Each row was made from one path, in order. Every step used is in the known rows, and no mark comes twice. Write each row's path.
In the rows, zero is written as 128.
Known rows:
nubigu-botut-pimetef-vopek: [ 84 205 114 171 100 117 162  82 135 108 101 136 124 118 176  84 110  88
 167 130 176 154 119  77 151 148  84 140 162 141 126 117 122 121  91 119
 111 130  93 173 116 121 107 148 153 127 141 108 161 100 118 136 150 152
 117 169  79 153  63 134 115 154 134 100 193 125 115 154 161 112 142 129
 132]
nipo-silivaz-botut-pimetef-dizeg: [ 82 140 136 153  94 116 153 123 150 121 123 140  98 135 188  93 127 123
 135 136 106 141 134  81 144 164 105 100 146 132 118 101  93 111 130 168
  51 154  65 137 120 171 138 142 150 163 114 132 128 112 171 171 144 104
  86 136 124 148 112 111 148 121 128 150  93 125 156 145 129 113 140  95
 183]
silivaz-botut-nipo-nubigu: [101  99 175 119 151 153 111 154 110 155 164 166 137 157  79 150 149 195
  98 138  77 147 152 120 127 136 125  65  37 101 124 109 135 103 194 156
 106 114 168  94 146 115 128 143  95 128  60 163 100 116 151 108 157  91
 177  84 111 130 149 120 133 118 109 174 108 171 152 109 125 129 127  50
 152]
nipo-nubigu-botut-vopek-pimetef: [137 193 126 131 142 116 109 102  98 106 126 116 126 126 164 119 127 109
 117 123 127  99 136 102 128 119  93 150 105 134  99 153 123 127 116  62
 126 104 138 123 118 129 140 121 110 104 111 114 123  84 118 111 130 144
 119 130 104 158 126 167 114 109 125 119 185 136  77 146 169 101 144  90
  70]
pimetef-dizeg-botut: [121 127 104 132 114 131 169 139 158 137 109  68 122 106 128 104 146 100
 160 121 148 106 124 155 113 140 178 199 225 165 144 128 135 145 114 122
 135 121  95 122 154 138 128 119 153 128 164  97 167 133 119 125  93 124
  86 172  96 130 166 119 146 149 111 114  96 115 127 141 118 156 114 189
 103]
nipo-silivaz-nubigu-botut-vopek: [123 132 163 154 131 112  78 132  74 109 180 151 120 147 105 149 149 182
 110 106 178 136 148  65 111 157 100  70  43 134 121 135 144 121 142 160
 147 105 170 117 104 130 122 118 105 145  75 157 119 118 142 126 191 117
 143  61  74 159 146 111 119  82 117 173 167 178 132 148 122 127 151 107
 157]
silivaz-botut-vopek: [105 160 161 152  95 110  74 119 114 116 149 170 125 195 117 128 120 140
 189 120 200 119 134  76 114 148  98 121  92 133 128 126 128 121 128 134
 117 127 157 146  82 137 110 169 143  90  95 192 146  80 180 147 146 110
 127 101  79 144  74 120 136 104  99 142 152 150 119 171 142 114 160 130
 149]
botut-vopek-dizeg-pimetef: [133 183  89  88 136  97 127 117 174  89 104 108 109 120 147 103 101  76
 165 137 161  21  97 140 128 118 135 236 185 143 131 139  97 137  85  72
 124 146 143 164 108 153 163 145 159  89 182 115 134 102 138 130  63 106
  70 185 168 150  78 161 135 130 114  97 143  83 105 135 141 113 124 179
  77]
botut-pimetef: [105 128 117 123 134  98 145 108 135 111 109 112 110 121 169 112 101 123
 129 126 150 157 101 125 155 141 131 132 142 150 136 125 127 139 104 102
 123 125 126 143 103 126 128 158 134 138 134 135 118 108 137 155 137 113
 124 117 162 110  65 151 123 156 126 119 144 135 105  88 153 109 126 105
 169]
silivaz-botut-pimetef-vopek: [ 76 184 126 159  82 124 148  90 151 120 107 171 115 158 164  75 107  87
 185 135 172 153 111  79 135 156  85 124 153 111 114 110  89 112  99 121
  76 166  85 164  89 137 102 174 180 115 135 143 159 102 148 151 144 130
 109 153 106 141  46 111 132 149 113 100 161 117 127 161 144  96 141 110
 159]
silivaz-nubigu: [ 77  74 144  88 181 124 142 124 117 130 142 112 102 130  63 151 150 156
 101 114 206 164 122 158  77 162 119 102  79 114 129 140 142 142 157 111
 177 144 197  89 105 114 125 135 111 162  99 157 112 164 122 115 170 106
 134  56 116 101 168 106 104 162  65 172 120 153 118  76 122 132  99  87
 173]
dizeg-pimetef-botut-nipo-nubigu: [146  94 116 118 137 190 152 164 173 174 128 117 167 113 110 117 147 149
  98 132  33 116 110 156 175 124 188 119 144 130 110 116 120 121 159 157
 102  96 112  96 160 125 125 110 130 133 123  88  99 122  90 108  86 129
 165 125 180 109 130 146 145 117 164  99 106 137 142  51 100 142 108 102
 120]
pimetef-vopek-botut-nipo-silivaz-nubigu: [155  62 135 139 128 168 139 140 110 171 156 164 130 141  74 144 114 156
  86 116  87 167 138 166 121 137 127  45  70 108 124 110 140  95 154 194
 148 153 133 105 141 121 130  96 107 162 146 140 107 197 102 122 137 122
 145  98 196 109 183  78 114 125 159 139  97 131 160 161  61 122  93 104
 153]
nipo-silivaz-nubigu: [109  54 154 108 172 124 118 149  96 148 175 115  96 100  47 152 154 204
  55 130 143 157 127 150  91 145 122  51  46  91 108 142 133 113 168 148
 181 146 177  80 124 131 137 113  94 179  85 149 106 181 124 134 184 100
 123  34 151 114 209  94 112 128  88 180 103 164 151  73 108 126 115  65
 192]
dizeg-botut: [158 113 121 127 132 128 120 152 128 124 126  85 130 107 103 136 144 132
 133 125 143 114 126 163 101 114 193 177 178 147 137 135 162 152 128 104
 150 105 132 119 149 120 118 125 155 117 141 108 160 134 113 126 115 126
 118 128  93 107 153 131 128 133 112 124 131 133 115 111 144 151 114 184
 123]
pimetef-botut-nubigu: [143  84 124  98 123 153 128 138 121 161 128 116 171 118 105 134 152 135
 145 108 105 179  99 145 158 107 142 122 170 122 137 137 112 144 127 146
 131  96 104  95 125 106 112 129 112 137 119 102 114 169 124  98 121 161
 170 112 129 109 101 145 161 138 133  77  93 125 152  82  80 168 138 148
 111]
silivaz-nubigu-botut-vopek-dizeg: [ 99 172 139 100 152 104 112 108 105  67 122 140 100 161 121 141 146  91
 148 116 203  93 162  93  88 149  85 160  94 146 149 133 119 132 134  98
 135 122 167 130  99 133 153 138 114 127 112 135 126 105 154  97 154 116
 106 146  73 166 120 127 111 123 105 172 154 123 116 200 125 128 133 165
 108]
dizeg-botut-pimetef-vopek: [135 165  87 151  81 129 161 108 158 127 106 123 127 127 167  69  97  77
 180 127 149 131  88 111 160 138 151 179 229 141 125 122  90 131  70 107
 106 140  60 155 109 127 102 148 184 112 190  99 167 116 106 136  98 142
 102 172 144 121  60 127 138 156 142  56 166 111 116 145 122 100 124 154
 122]
nipo-botut-pimetef: [116 144 142 146 135 126 113 110 124 113  93 133 113 145 201 118 104 114
 110 143 107 152 127  72 166 122 101  92 121 128 116 131  99 108 118 126
 103 126 119 125 115 143 121 124 153 129  96 129 117  73 149 152 150 129
 164 128 123 124  70 128 136 130 117 147 136 123 126  94 184 104 150 130
 183]
nipo-silivaz: [134  93 149 143 145 112 114 148 108 155 168 103 103  76  74 138 130 205
  74 151 114 129 128 149 125 120 125  76  75 107 108 141 143 103 146 154
 185 132 140 125 155 135 137 115  87 145 109 142 121 151 128 160 144 113
 102  85 167 137 186 117 122 120 112 144 107 148 145  92 144 136 147  91
 167]
silivaz-botut: [ 86 139 168 133 134 120 101 130 119 110 129 143 112 147  98 142 153 143
 140 141 176 140 151 121  75 130 111 112  85 109 122 119 159 127 165 120
 112 141 158 128 123 134 117 153 155 122  73 171 149 121 169 144 168 117
 127 102  48 126 138 114 118 127  80 179 128 143 130 132 170 144 135 121
 166]
nipo-silivaz-nubigu-botut: [103 107 168 140 172 122 107 145  77 107 165 119 106  94  84 166 181 189
  52 131 147 162 169 111  75 141 111  59  33 113 112 129 176 129 177 151
 149 114 172  97 151 127 130  98 112 187  51 129 120 161 126 125 217 125
 139  55  46 139 206 108  97 107 101 215 143 170 144 105 149 154 123  91
 175]
pimetef-vopek: [ 84 156 120 147 112 125 165  95 144 163 124 112 112 110  79  96 108 120
 174 140 203 131  99 136 126 141  88 137 149 111 123 141 117 104 104 121
 185 164 127 158 127 114 104 150 116 110 159 144 159 132 103 131 119 138
  92 152 126 147 130 112 120 171  86  85 148 117 121 140 136 123 138 121
 114]
silivaz-botut-nipo: [106 110 162 135 116 124 111 146 136 127 138 187 150 170 116 169 129 165
 140 139 115 156 166 129 116 129 130  85  66 119 162  92 182 136 172 167
  98 134 162 147 140 109 116 155 125 126  92 190 119 121 166 139 154 105
 176 115  94 119 122 119 118 123 135 182 115 157 147 145 140 144 131 110
 162]

Which path is each row?
[122 169 120 111 147 106 117  98 108  81 119 134 123 146 166 138 127  93
 125 106 181 121 144 108  98 141  92 149 104 136 121 143 142 157 114  65
 123 128 159 131  91 123 134 127 132 124 120 133 124 108 122 115 146 147
 128 117  91 129 124 150 100 118 127 148 179 126  74 157 161 108 122 112
  98] -> silivaz-nubigu-botut-vopek-pimetef
[150 179 124 142 126 122  96  93 123 116 101 137 126 158 187 127  89  89
 138 137 133  94 129  95 145 105  73 133 127 120 104 160  88 108  98  85
 131 143 128 141 104 146 131 116 131  71 135 137 127  69 133 140 102 155
 132 158 141 136 107 145 130 114 129 120 149  96  91 145 179  92 155 132
  98] -> nipo-botut-vopek-pimetef
[131  99 162 104 149 139  86 125  76 148 141 138 145 121 110 162 136 163
 114 127  96 163 124  82 148  88  82  82 100  89 128 148 108 118 144 139
 144 112 166  82 138 113 124 111  96 127  77 128 102 141 159  91 160 134
 196  94  84 134 125 127 158 131  82 136 102 141 165  84 140 145 161 130
 117] -> nipo-botut-nubigu
[137 164 110 120 102 126 128 113 154 119  86 124 125 164 133 104 130  62
 186 129 167  80 129 139 139 131 125 180 183 161 137 137  77 118 106 121
 129 121  82 155 102 149 139 142 127  96 168 119 146  82 131 129  71 147
  87 199 169 146  79 131 145 129 150  92 114  78 119 190 100 134 150 204
  94] -> pimetef-botut-vopek-dizeg
[133  85 176 111 126 123  69 153  71 138 188 170 137 113  85 162 159 211
 103 129  72 163 133  98 122 105 103  63  64  75 121 124 127 124 165 165
 105 122 145  89 129 123 131 136 100 148  66 153 104 188 178 116 183 110
 158  53  86 133 147 119 153  99  98 151  89 158 186 100 112 142 154  83
 144] -> nipo-silivaz-botut-nubigu
[149 153 131 133 142 109 100 116  94  93 148 142 117 130 155 143 136 131
  90 118 131 113 146 103 109 132  96 108  75 120 103 143 131 132 122  98
 124 130 142 126 107 139 141 110 120 139 112 129 114 123 120 129 159 141
 119 101 116 142 159 138 106  95 143 152 170 138  99 155 143 105 129  90
 114] -> nipo-silivaz-nubigu-botut-vopek-pimetef
[123 160 155 161 113 128  76 116 100 137 131 140 127 179 134 132 103 137
 160 129 175 114 131  57 152 124  78  95  92 132 118 150  98  95 117 144
 162 119 154 134 103 139 110 125 118  74  98 169 135  55 154 138 130 131
 155 118 112 158  87 118 147 105 105 134 146 140 124 151 159 112 176 149
 143] -> nipo-botut-vopek
[148 110 152 167 135 125 107 161 102 134 171 150 142  94 114 173 143 212
  69 152  64 147 172 120 136 111 134  50  42 124 140 103 197 118 171 206
 140 100 145 148 189 113 132 109  76 155  86 145 107 136 130 153 175 122
 160 110 119 144 185 122 112  95 176 182 127 164 161 129 140 159 151  99
 150] -> nubigu-botut-nipo-silivaz
[ 62 184 116 152 120 104 184  96 150  97  88  98 113 116 213  98 129  83
 157 120 152 154 132  82 146 162 102 151 178 177 147 108 131 138 112 129
  86 119  83 152 136 144 134 135 140 163 127 106 139  90 139 143 147 133
 106 175  73 155  93 142 129 151 129 139 137 126 115 148 154 137 137 141
 137] -> nubigu-botut-pimetef-dizeg
[136 103 103 129 100 139 169 155 168 151 121 118 156 134 135 135 121 124
 161 120  94 127 139 159 146 137 188 170 189 168 181  99 158 148 128 166
 118 116 107 144 169 114 120 127 127 131 176 123 138 128 123 127  88 115
 138 176 130 115 150 123 143 142 168 120  89 128 144 154  90 154 108 172
 109] -> pimetef-dizeg-botut-nipo
[141  29 142 127 137 173 131 171 134 172 159 149 146 138  77 155 154 182
  66 125  79 180 144 161 132 150 163  32  65 109 125 116 129 117 178 212
 136 128 124  92 138 120 119 106  99 185 102 135  95 168 105 131 155 127
 173  67 183  93 187  93 129 109 171 157  77 150 170  89  62 144 109  90
 192] -> pimetef-botut-nipo-silivaz-nubigu
[139 163 104 116 125  98 125  93 135 116 115 122 126 140 161 120  85  99
 152 120 162  98 105 146 133 121 104 171 143 134 118 151 115 137  86  60
 155 144 139 159  92 129 133 144 113  83 171 141 126 102 125 144  89 139
 102 148 180 126 102 162 116 133 136  92 157 107  70 146 152  93 134 116
  90] -> botut-vopek-pimetef
[163 102  99  86 125 148 137 122 133 145 105 119 171 108 151 131 141  89
 132 117  70 158 102 169 155  91 139 153 196 111 121 146 106 157 113 101
 106 114  82 105 121 111 127 123 124 132 151  79 110 172 107  97  98 178
 156 145 155  91 115 162 149 141 152  67  93  88 127  89  97 148 123 136
  74] -> vopek-pimetef-botut-nubigu
[139 202 116 139 127  96 117  96 119  83 110 122 134 132 185 128 113  88
 147 121 160  97 139 110 120 120  93 169 128 148 125 142 153 145  99  64
 128 116 133 165 111 128 134 128 132  99 136 126 139  88 124 139 124 155
 115 160 101 146 108 167 105 114 139 126 188 117  70 169 182 115 143 133
  75] -> nubigu-botut-vopek-pimetef
[158 171  90 146 111 153 158  98 164 136  80 100 128 107 137  87  97  45
 159 130 134  84  99 183 113  98 136 197 212 142 108 128 150 119  88  97
 133 159 101 150 139 142 130  97 202 101 199  89 164 159  92 126  57 155
  88 191 158 123 114 132 115 148 129  64 142  72 101 158 142 128  91 208
  76] -> dizeg-pimetef-vopek-botut
[186 162  89 119 110 112 114 119 139 107 112 109 139 140 171 112 100  80
 158 117 135  77 111 147 130 111 159 210 198 149 123 150 123 154  79  59
 126 120 111 145 103 132 130 129 155  77 184 113 151 104 110 131  72 144
 102 162 159 110 107 160 125 118 155  81 158 101  75 157 141 100 120 163
  72] -> dizeg-botut-vopek-pimetef
[158 145  93 100 126 102 144 132 152  73  79 110 104 121 190 101 118  66
 137 136 100  96 119 143 137 119 180 214 215 158 149 118 102 160  96  79
  78 117  82 138 120 143 153 139 175 132 172  78 139 113 134 130  96 115
  96 183 153 112  75 151 130 142 148 112 129  93 113 143 135 116 106 195
 122] -> vopek-dizeg-botut-pimetef
[151  70 147 145 131 123 119 167 117 163 173 146 135  99  88 162 117 220
  74 149  61 146 143 157 153 114 143  55  57 113 138 111 164 111 159 196
 168 130 147 144 171 114 135 123  63 143 119 157  98 154 127 157 141 105
 144  99 195 122 176 116 125 112 163 152  99 156 164 103 112 136 141  77
 161] -> botut-nipo-silivaz
[ 95 175  93 139 118 131 173 102 184 146 113  99 124  84 114  81 102  97
 173 135 178  83  74 140 130 128 122 192 190 110 108 144 115 118  84  94
 150 175 126 164 129 132 119 137 170 102 180 113 162 135  97 131  86 134
  79 170 134 140 111 137 122 162  89  63 160 101 113  98 148 118 118 135
  98] -> dizeg-pimetef-vopek
[177 100 114  54 140 117 114 148 105 110 130 110 134 101 108 149 148 115
 142 118  83 104 119 155 119  81 162 207 190 121 164 136 115 163 120  88
 123 104 124  94 140 109 152 129 120 127 155  85 123 185 143  70 103 122
 126 153 111 122 122 151 155 138 112 100  93 103 154 131  86 153 121 191
  60] -> vopek-dizeg-botut-nubigu
[149  47 120 122 140 170 134 182 167 154 149 147 150 119 105 143 157 162
  59 124  56 143 123 160 139 139 191  74 100 106 115 113 128 131 157 197
 105 140 126  95 141 135 129  96 141 179 123 111  96 170 100 132 132 125
 164  78 188  87 171 110 130  99 173 142  85 136 166  52  72 140  96  97
 178] -> dizeg-pimetef-botut-nipo-silivaz-nubigu
[159 119  85 113 110 139 181 145 181 136  97 113 157 124 176 128 113  86
 150 124  63 110 139 182 145 119 185 197 212 156 167 109 152 160 114 123
  99 134  86 146 167 120 135 123 134 123 199 106 134 135 106 128  67 135
 126 207 152 104 157 138 135 148 185 105  93  95 123 161 105 141 100 161
  72] -> vopek-pimetef-dizeg-botut-nipo
[150 169  97 118 114 129 156 123 152 121  91  97 108 106 109  95 130  60
 172 145 146  63 129 162 101 113 153 231 223 129 137 139  96 127 100  86
 139 145  82 144 147 132 133 127 162  99 196  81 180 138 109 109  75 137
  62 219 111 145 140 113 128 156 114  86 127  74 130 189 119 136 115 214
  68] -> pimetef-vopek-dizeg-botut
[164  31 151 118 155 153 115 157  98 150 159 155 129 141  80 171 133 178
  52 119  68 171 153 179 107 130 149  40  44 120 134 104 170 115 177 188
 148 133 161  89 144 122 144  89  99 173 113 145  88 196 117 126 150 107
 166  66 197  92 194  89 108 114 160 178  85 146 157 134  82 136  91 105
 170] -> vopek-botut-nipo-silivaz-nubigu
[132  79 140 126 135 185 150 159 141 188 137 123 163 137  86 131 147 165
 103 132  60 156 128 152 168 133 160  82 105 134 121 122 120 107 171 178
 132  86 113  93 161 109 117 121  89 134 102 110 101 119  99 105 111 134
 174 116 178 117 151 123 146 127 162 115  97 149 148  82  87 144 124  88
 137] -> pimetef-botut-nipo-nubigu
